What can hang from each mark:
Q_418: Q_696 Q_948
Q_455: Q_350 Q_359 Q_796 Q_832
Q_796: Q_455
Q_696: Q_359 Q_418 Q_796
Q_359: Q_455 Q_696
Q_350: Q_455 Q_522
Q_832: Q_455 Q_696
Q_522: Q_350
Q_948: Q_418

Every row comes from one small tree of marks. Brackets hold a mark, then the marks that hang from it, in the order of their numbers. Every link used is in the known rows. Which tree was each row made from?
Known rows:
[Q_696 [Q_359 Q_455] [Q_418 Q_948] Q_796]: [ 29  11 -66   6  26   1 -41 -30 -58  15   0  69 -15   4 -61  56 -73  18
  -1 -42  28 -22   7  51]
[Q_350 [Q_455 Q_359]]: [ 21   9 -43 -27   4  -1 -23  13 -31  41  -8  26  -4   3 -29  57 -51  -3
 -31  73  29 -12  10  -4]
[Q_832 [Q_696 [Q_418 Q_948]]]: [ 49  38 -60 -23   2  -6   0  17 -43  48 -31  80  -9  37 -19  45 -26   0
 -12  -4  35 -26  27  18]
[Q_350 Q_522]: [ 20  17 -31 -30 -18  -8 -15  17 -33  21 -41  50  11  37 -14  27 -44  -7
 -44  27  46 -19  11  12]
[Q_359 [Q_455 [Q_350 Q_522] Q_796 Q_832]]: [-41   0 -58 -19   1  15 -24  23 -23   5 -14  22   1   7  -1  46  -1   2
 -16 -13  31 -38   3  15]
[Q_522 [Q_350 [Q_455 [Q_359 Q_696]]]]: [-12  16 -23 -54   0   9 -28  26 -38  32 -14  16 -15   1 -11  50 -25  -8
   5  60  31 -33  32   5]
[Q_350 [Q_455 [Q_359 [Q_696 [Q_418 Q_948]]] Q_796 Q_832]]: [-27  19 -70  -3  24  -7  -7  24 -30  22  21  29 -35   3 -12  64 -31   7
 -21  68   4 -38   2  28]
[Q_948 [Q_418 [Q_696 Q_359 [Q_796 [Q_455 [Q_350 Q_522]]]]]]: [ -5 -10 -20 -32  19  11 -17 -34 -35 -26 -26  31  13  -5 -40  40 -22  11
   9  11  34 -39   2  45]
[Q_796 [Q_455 Q_350]]: [  7   9 -26 -48   5  11 -17  18 -34  25 -23  39  21   9   4  57 -46  18
   1 -18  42 -18  15  13]
[Q_832 [Q_455 Q_359 Q_796]]: [ -3  11 -63  -8  18   3   1  12 -27  48 -14  50 -18   7   4  68 -26 -14
  -4  81  48 -24  18  18]
[Q_832 Q_455 [Q_696 Q_359]]: [ 62  25 -55 -14  11   1 -15  12 -38  35 -17  65 -12  10  11  48  19 -37
 -12  24  39 -28  40  32]
[Q_796 [Q_455 Q_350 [Q_359 [Q_696 [Q_418 Q_948]]] Q_832]]: [-53  19 -43 -11  30  11 -10  44 -39  -7  17  28  -7   7  16  80 -31  14
  10  26   4 -37   6  28]
[Q_832 [Q_696 Q_359 [Q_796 Q_455]]]: [ 77   1 -28 -34  14  -4 -22 -39 -47  32   1  55  11  -8  21  60 -20 -18
  17 -17  48 -24  20  43]
[Q_350 [Q_455 [Q_359 [Q_696 Q_418]] Q_796 Q_832] Q_522]: [-33   7 -37  -6  15   0 -19  11 -28   1   9  10 -23 -15   3  39 -11  -5
 -60  51   6 -43  -2  29]
[Q_455 [Q_350 Q_522] Q_832]: [-24  10 -48 -11  -4   7  -8  51 -28   2 -17  20  10  34   0  47   1   2
 -29  15  43 -30  12  -9]
[Q_359 [Q_455 Q_350 Q_796] [Q_696 Q_418]]: [-19  24 -39 -54  29  18 -23  24 -35  19   0  35 -12 -15   8  42 -21  27
   5 -76  18 -35  23  49]
[Q_350 Q_455 Q_522]: [ 28   8 -31 -23 -16  -6 -35   4 -28  23 -44  34   5  13 -41  14 -49  -6
 -75  34  31 -23   7  15]
[Q_696 Q_359 Q_796]: [ 56   3 -46 -23  16 -11 -17 -18 -48  32   9  50   4  14 -11  64 -48   4
  11   2  60 -12  16  27]
[Q_796 [Q_455 Q_350 Q_359 Q_832]]: [-35   4 -39 -20  16  17 -11  34 -33   4  12  15  11   2  22  86 -19   5
  13  36  30 -21   5  -8]
[Q_359 [Q_455 [Q_350 Q_522] Q_832] [Q_696 Q_796]]: [-23   1 -44 -14  14   9 -41  26 -32 -14   0  14   0   0  10  35   0  -6
 -14 -32  23 -39   8  49]
[Q_948 [Q_418 [Q_696 [Q_359 Q_455]]]]: [ -1  21 -47 -48  10   7 -15  -2 -35 -20 -15  50  -4  15 -55  43 -17   1
  17   9  17 -18  10  30]
[Q_948 Q_418]: [-11  25 -56 -56  -4 -11   5   8 -30  13 -20  51   5  34 -42  41 -33  11
 -12  19  44  -4  13  -2]
[Q_948 [Q_418 Q_696]]: [  2  28 -47 -52   3  -2  11  16 -28   2 -35  54   0  37 -46  38 -20   8
  10  29  37 -13  13  13]

Write each row's tree:
[ 13   5 -60 -14  27  17   4  19 -21  65 -17  38 -15  -9  29  71  25 -25
  13  67  46 -47  34  15] | [Q_832 [Q_455 Q_350 Q_359 Q_796] Q_696]
[-26  20 -73   2  33  10 -32  30 -43  -4   8  38 -17   5 -19  51 -23  20
   4 -58  14 -36  11  53] | [Q_359 [Q_455 Q_350 Q_832] [Q_696 [Q_418 Q_948] Q_796]]
[ 35   6 -41 -13  14   4  -8   3 -38   1 -23  50   5  15   1  55 -26   2
  24  -5  46 -18   4  38] | [Q_418 [Q_696 [Q_796 [Q_455 Q_832]]]]
[-32  17 -80   4  29  13 -21  14 -44   5  18  48 -21   9 -34  74 -25  26
  11 -32  13 -39   7  28] | [Q_696 [Q_359 [Q_455 Q_350 Q_796 Q_832]] [Q_418 Q_948]]
[ 33  17 -42 -40  27  21 -22  -7 -43  34   5  46  -8 -20   5  57   8   5
  11 -65  27 -38  30  29] | [Q_832 [Q_696 [Q_359 [Q_455 Q_350 Q_796]] Q_418]]
[ 17   2 -76  15  26   9 -25  16 -40  -1  -5  49 -12  26 -45  71 -25   2
  45  25  20 -43   5  47] | [Q_418 [Q_696 [Q_359 [Q_455 Q_350 Q_832]] Q_796] Q_948]
[ 51  -9 -33 -20  11  12 -42 -26 -41  24 -10  35   9 -14  -4  44   4 -22
  -4 -23  40 -44  21  39] | [Q_832 [Q_696 [Q_359 [Q_455 [Q_350 Q_522]]] Q_796]]
[ -5  16 -37 -55  17 -10   8  21 -29  44  19  36 -12  14  36  73 -34  -5
  20  77  35 -29  14  28] | [Q_455 [Q_359 Q_696] Q_796]
[ 12   1 -49 -33  10  -2 -12  -2 -26  54  -2  27 -11  -6 -16  63 -50   2
 -18  78  34 -22   5   4] | [Q_350 [Q_455 Q_359 Q_796]]
[-15  -1 -47 -42  21  10   9  23 -25  58   5  22   1   7  15  88 -31  13
  29  63  50 -32  15  -7] | [Q_455 Q_350 Q_359 Q_796]
[ 58   4 -40 -20  21   8 -32 -11 -45   8 -12  52  -4   4 -27  53 -34  -4
  31 -11  36 -22  12  51] | [Q_418 [Q_696 [Q_359 Q_455] Q_796]]
[ 23 -11 -21   0  22  15 -23  -4 -41 -20 -13  28   9  -1   1  57 -11   0
  17   3  34 -40   4  46] | [Q_418 [Q_696 Q_359 [Q_796 [Q_455 [Q_350 Q_522] Q_832]]]]
[-14 -11 -34  12  26  13 -27 -25 -46  17 -25  40   3  -7 -35  59 -80  24
 -17  12  33 -40  -3  37] | [Q_696 [Q_418 Q_948] [Q_796 [Q_455 [Q_350 Q_522] Q_359]]]
[ 22   9 -48 -37  19  -4   1 -20 -38  -2 -11  49  -2  17 -48  49 -23   7
  26  23  45 -18  10  31] | [Q_948 [Q_418 [Q_696 Q_359 Q_796]]]
[-31   8 -46  -8  24  22 -31   2 -43 -10  13  26 -10 -14 -12  53  -1  18
 -19 -59  19 -39   9  25] | [Q_696 [Q_359 [Q_455 [Q_350 Q_522] Q_796 Q_832]] Q_418]
[-51  29 -75 -18  28  10 -17  43 -34   4  11  41 -24  10  -3  55 -13  22
   8 -41   5 -45  11  49] | [Q_359 [Q_455 Q_350 Q_796 Q_832] [Q_696 [Q_418 Q_948]]]
[-27  17 -49 -14  45  18  -2  33 -29  36  -1  31 -25 -16  20  64  -9   7
  -2  29  31 -42  30  36] | [Q_832 [Q_455 Q_350 [Q_359 [Q_696 Q_418]] Q_796]]
[  8  -7 -36  -7  30  20  -8  13 -35   4  -8  24   4  -1   8  77 -20   5
  41  31  41 -29   3  24] | [Q_418 [Q_696 [Q_796 [Q_455 Q_350 Q_359 Q_832]]]]
[-26  -6 -48   1  18  17  -9  17 -21  37 -29  27 -10  -2   1  57 -14 -11
 -23  84  44 -47  16  17] | [Q_832 [Q_455 [Q_350 Q_522] Q_359 Q_796]]
[  1  20 -36 -18  16  11  -9  10 -43   6   9  39  -2  -6  31  73   1 -11
  -3   1  24 -19  12   5] | [Q_796 [Q_455 Q_359 [Q_832 [Q_696 Q_418]]]]
[ 25 -10 -45  12   1   0 -29  -9 -29  19 -10  12  -6 -10  -8  42   4 -36
 -52  77  30 -38   2   7] | [Q_350 [Q_455 Q_359 [Q_832 [Q_696 Q_796]]] Q_522]
[-22  26 -50 -25  13  -8   1  57 -34   6  31  25 -11  28  36  75  -4 -16
   7  70  23 -18  12   7] | [Q_455 [Q_359 Q_696] Q_832]
[ -6  12 -24 -15   6  20 -18  17 -36  -6 -22  30  12  -4  21  40  15   1
 -31 -46  27 -37  15  15] | [Q_796 [Q_455 [Q_350 Q_522] [Q_832 [Q_696 Q_418]]]]
[-55   9 -14 -16  22  19 -22  32 -37 -26   9   9   3 -12  33  57 -11   5
 -23   7   8 -39   5  26] | [Q_796 [Q_455 [Q_350 Q_522] [Q_359 [Q_696 Q_418]] Q_832]]
[-12   0 -15 -16  32  14 -20  14 -40  16  -2  11  -1 -12   7  50 -33  10
 -18  18  34 -43  16  32] | [Q_455 [Q_350 Q_522] [Q_359 [Q_696 Q_418 Q_796]]]
[ 44  21 -37 -33  11  11 -27  17 -41   3 -14  54  -5  16 -22  51 -25  -6
  23   2  20 -21  16  38] | [Q_418 [Q_696 [Q_359 Q_455]]]
[ -6 -13 -36  -6   8   7 -24  -6 -35   1 -18  24  19   1   5  50 -27   7
 -15 -18  53 -27   1  24] | [Q_696 [Q_796 [Q_455 [Q_350 Q_522] Q_832]]]
[-11  11 -47 -12  39   6  -9  26 -42  35  10  31 -11   7  -9  74 -53  21
  16  35  31 -39  17  32] | [Q_455 Q_350 [Q_359 [Q_696 [Q_418 Q_948] Q_796]]]
[ 55   6 -41 -19  32  20 -36 -23 -52  29   3  43  -2 -27  -9  54  -1   4
   8 -82  39 -32  30  34] | [Q_832 [Q_696 [Q_359 [Q_455 Q_350]] Q_418 Q_796]]
[ 33  19 -67   2  16  -9  -8  -9 -49  42 -26  74  -8  31 -50  50 -79  28
 -10 -16  53 -16  11  30] | [Q_696 [Q_418 Q_948] Q_796]
[ -8   6 -35 -31  -5  17 -41  23 -30  13 -36  32  13  10 -25  32 -32   2
 -30 -18  30 -29  11  16] | [Q_359 [Q_455 [Q_350 Q_522]]]
